Each row was made from one small tree. The marks that hang from a mark follow it in brackets, in alphabetical order. Every link used is in the known rows. Write each row's tree.
Known rows:
D(L(K) U(F)): [-27.4  20.3  51.9 -19.0 -35.7   1.3   8.0 -53.6 -29.7  -9.7 -13.0  13.8
  -6.1 -22.5   2.3   8.9  23.6 -11.4  24.8  10.9]
F(U(D(L(J K(C))))): [-11.0  31.6  13.3 -26.0   4.2  11.6 -19.6 -20.0 -15.9   0.9 -20.0  11.9
 -20.3 -33.2 -17.8  -4.1 -14.4   2.9  23.3 -16.0]
F(U(D(L(J)))): [  0.7  20.7   8.5 -13.6  16.9  10.3 -20.4 -14.7  -2.1  -0.5 -15.4   4.4
 -21.9 -24.1 -25.4   8.7 -24.7  -1.2  18.5 -12.4]
F(U(D(L))): [ 10.8  13.1  18.3 -16.2  13.9   3.3 -16.2 -12.3   1.0  -6.0 -12.4   3.6
 -17.3 -16.7 -30.5  15.1 -28.6  -3.2  14.3 -11.9]
L(D(U(F)) J K(C)): [-78.4  48.8   7.1 -39.1 -54.4  26.6 -30.5 -70.3 -65.7  21.5 -55.6   7.3
  -0.2 -12.3   6.5 -45.4  69.3  18.7  43.2 -10.1]
U(D F): [-12.8  18.2  35.9 -10.9  -9.7  -4.1 -28.4 -23.2 -21.6   4.7 -22.3 -13.3
   4.2   2.5 -24.4  11.0   2.9 -41.5   2.8   6.3]
L(K): [-26.6  17.7  11.0 -17.7 -15.5 -15.4   9.3 -12.8 -16.1  -6.0  -9.4  13.6
  -9.4  -9.1  21.9 -23.1  29.9   4.1  10.1 -10.4]
F(U(D(L(J K)))): [ -8.1  26.6  12.3 -19.6  11.6   4.6 -16.6 -19.6  -8.3  -2.9 -18.0   9.5
 -25.3 -27.0 -16.9   0.8 -14.4   0.5  22.8 -15.9]
B(F(U(D))): [  3.5   4.0  -3.8  36.2   2.8  20.2 -11.6  10.9  21.6 -12.3 -22.3 -17.6
 -11.3  23.4 -61.3  29.8 -11.1   6.4   0.2  12.4]
J(L(D(U) K(A C))): [-49.3  26.6  35.8 -39.0 -21.3   1.6 -12.5 -35.8 -44.0  16.2  -0.6   4.2
 -13.4 -19.6  -3.5 -15.8  49.7 -11.5  66.7 -26.8]
A(K(C)): [-12.2  32.3  -8.7  -2.0 -16.4  12.5  -4.6   3.3  -6.8  11.6  -6.4  30.1
  22.0 -41.9   7.9   1.3   4.2  10.3   0.9 -13.5]
D(U(F)): [-11.7   0.7  14.5   9.3 -20.7  24.4 -14.1 -34.9 -12.5 -22.0 -22.1  -5.4
  12.1  17.4 -26.6  17.3   2.2  -1.0  12.7  14.1]
B(F(U(D(L(J))))): [ -5.7  14.9  -3.7  32.8   4.6  22.4  -9.9   5.2  14.8  -0.2 -19.5 -13.3
 -19.4   4.7 -51.3  27.2  -8.1   4.1   6.8  15.0]
U(D(L) F): [-10.2  24.6  56.9 -21.6 -12.4 -12.4 -18.1 -30.4 -26.0  16.1 -11.3  -6.2
  -3.2 -20.3 -15.2  16.2   3.0 -51.6   6.4   8.6]
K(C): [ -8.1  13.6   4.2 -18.9 -21.9  18.6  -8.6  -1.7 -21.5   9.7  -4.5   8.8
  15.0 -19.2  -0.2 -14.1   0.0   7.4   1.1   1.4]
U(D(L(J K(C))) F): [-40.5  49.1  49.8 -34.6 -22.8  -4.3 -21.4 -41.0 -46.9  25.4 -21.1   4.2
  -9.0 -42.1   3.7  -9.0  22.9 -43.1  18.4   3.9]
D(L(J K(C)) U): [-53.2  35.1  27.6 -23.9 -34.2  20.2  10.0 -52.4 -46.5  14.6  -6.7  33.7
 -15.5 -56.4  15.6 -18.0  16.8   9.4  30.9   3.4]
L(D(U) K(C)): [-49.8  19.7  31.5 -43.1 -59.7   4.8  -9.7 -58.7 -52.1   9.2 -37.3  14.7
   6.3   2.1  -9.8 -32.0  49.4  20.0  26.7 -15.7]
F(U(D(L(K)))): [  2.1  19.1  21.8 -21.8   8.4  -1.9 -12.7 -16.9  -4.6  -8.2 -15.8   8.5
 -21.2 -19.9 -22.9   6.3 -17.6  -2.2  17.9 -16.0]
F(U(D(L(J K(A))))): [-11.5  33.3  12.0 -24.0  13.0  10.6 -16.3 -18.3  -8.5  -9.8 -14.4   1.3
 -31.8 -30.1 -16.9  -1.8  -8.3  -4.6  29.8 -10.5]

Write each row's tree:
[-30.7  16.1  17.9  -1.2 -12.2  21.8   8.2 -43.4 -24.6  14.5   2.1  20.0
 -16.8 -40.4   0.2   5.5  -4.7   3.3  23.4   9.4] => D(L(J) U)
[-17.2  -1.4  21.8 -13.0 -32.7   9.7 -23.2 -49.6 -21.9   3.1 -35.6 -13.9
  11.0  31.3 -31.8   5.5  28.8   1.7  19.0  -0.2] => L(D(U(F)))
[  4.3   6.4   6.2  31.2   1.4  15.6  -6.6   7.9  18.8  -6.6 -16.9 -14.3
 -15.5  11.5 -56.7  32.9 -12.0   1.2   2.1  14.6] => B(F(U(D(L))))
[-35.8  37.2  53.3 -34.8 -44.7  18.8   4.4 -52.3 -40.4 -15.8  -8.8   6.9
  -6.9 -35.5   1.7  -2.2  31.4 -15.2  35.8  18.4] => D(L(K(A C)) U(F))
[-38.2  44.2  48.1 -27.4 -15.4 -10.8 -19.1 -40.0 -39.1  21.4 -20.1   1.3
 -15.0 -35.5   3.9  -3.9  22.3 -45.6  18.4   4.0] => U(D(L(J K)) F)
[-40.1  14.5  37.1 -23.1 -14.5 -14.3 -17.0 -39.1 -35.4  18.1 -11.3   3.8
  -8.1  -1.7  -3.8  -1.2  47.9 -13.3  58.1 -30.2] => J(L(D(U(F)) K))
[-40.0  32.1  39.2 -26.0  -8.3 -16.0   2.3 -30.2 -36.3  32.6   0.1  21.5
 -26.7 -49.4   5.4 -14.3   2.8 -27.6  12.9  -8.7] => U(D(L(J K)))
[-64.5  39.0  -5.0 -32.2 -25.0  -4.2 -14.3 -44.7 -42.0  30.5 -36.7   5.0
 -19.5 -11.2  26.0 -47.0  68.0  14.4  33.4 -20.2] => L(D J K)
[-44.4  53.1  19.5 -40.9 -18.1   7.9  10.3 -23.6 -36.7  18.9   6.9  13.3
 -28.1 -68.4  41.2 -31.3  37.2  -9.6  32.5   5.2] => D(L(J K(A C)))
[-67.3  64.4 -15.2 -35.8 -19.9  29.1  -6.5 -18.2 -43.1   2.9 -12.4   5.6
 -24.9 -50.0  39.5 -56.2  52.9   5.8  38.7   1.1] => L(J K(A C))
[ -8.8   8.3  44.5  -6.4 -24.2  12.7   0.3 -44.7 -18.9  -5.2  -6.5   4.8
   1.2 -15.7 -12.9  25.6   2.5 -14.7  17.8  17.8] => D(L U(F))
[-52.5  46.6  31.6 -22.5 -27.7  22.9   1.2 -57.0 -38.5  -8.5 -12.9   3.7
 -23.3 -42.1  14.6  -7.9  38.3 -13.7  44.7  18.1] => D(L(J K(A)) U(F))
[-75.9  62.3  -3.2 -55.2 -38.5  21.4 -18.9 -44.2 -56.5  21.6 -31.9  -5.4
 -21.9 -30.5  25.7 -62.4  79.9   9.0  48.7  -8.5] => L(D J K(A C))
[-74.1  32.9   0.2 -24.7 -35.2  10.7 -13.7 -64.4 -48.3  19.9 -42.0  10.8
 -16.8  -6.0   8.4 -39.9  60.0  22.5  39.6 -16.5] => L(D(U) J K)
[-24.8  36.1  42.7 -19.1  -7.6  -3.2 -23.5 -33.8 -31.8  24.6 -15.3  -5.9
 -10.3 -31.8  -6.9   7.5   7.7 -47.2  12.9   8.5] => U(D(L(J)) F)
[-44.5  20.6  39.6 -32.8 -25.1  -4.5 -20.8 -40.2 -45.5  22.7 -13.7   8.6
  -0.9 -10.9  -4.6  -8.4  47.7  -9.5  58.7 -29.8] => J(L(D(U(F)) K(C)))
[-36.3  36.6  17.4 -24.7  -8.4  -9.8  14.3 -23.4 -25.9  24.8   3.8  20.0
 -26.4 -55.2  40.6 -21.2  28.5  -5.1  22.0  -2.7] => D(L(J K))
[-31.2  30.3  51.4 -26.6 -34.7   9.9   8.6 -51.8 -29.9 -20.3  -7.5   2.6
 -14.6 -26.5   2.7   4.8  32.0 -18.6  34.6  18.0] => D(L(K(A)) U(F))
[-51.4  43.6  33.9 -25.1 -39.3  23.5  -4.6 -60.0 -48.7   7.4 -20.6  19.5
  -7.5 -47.6  14.1 -11.1  30.7  -2.9  35.1  11.2] => D(L(J K(C)) U(F))
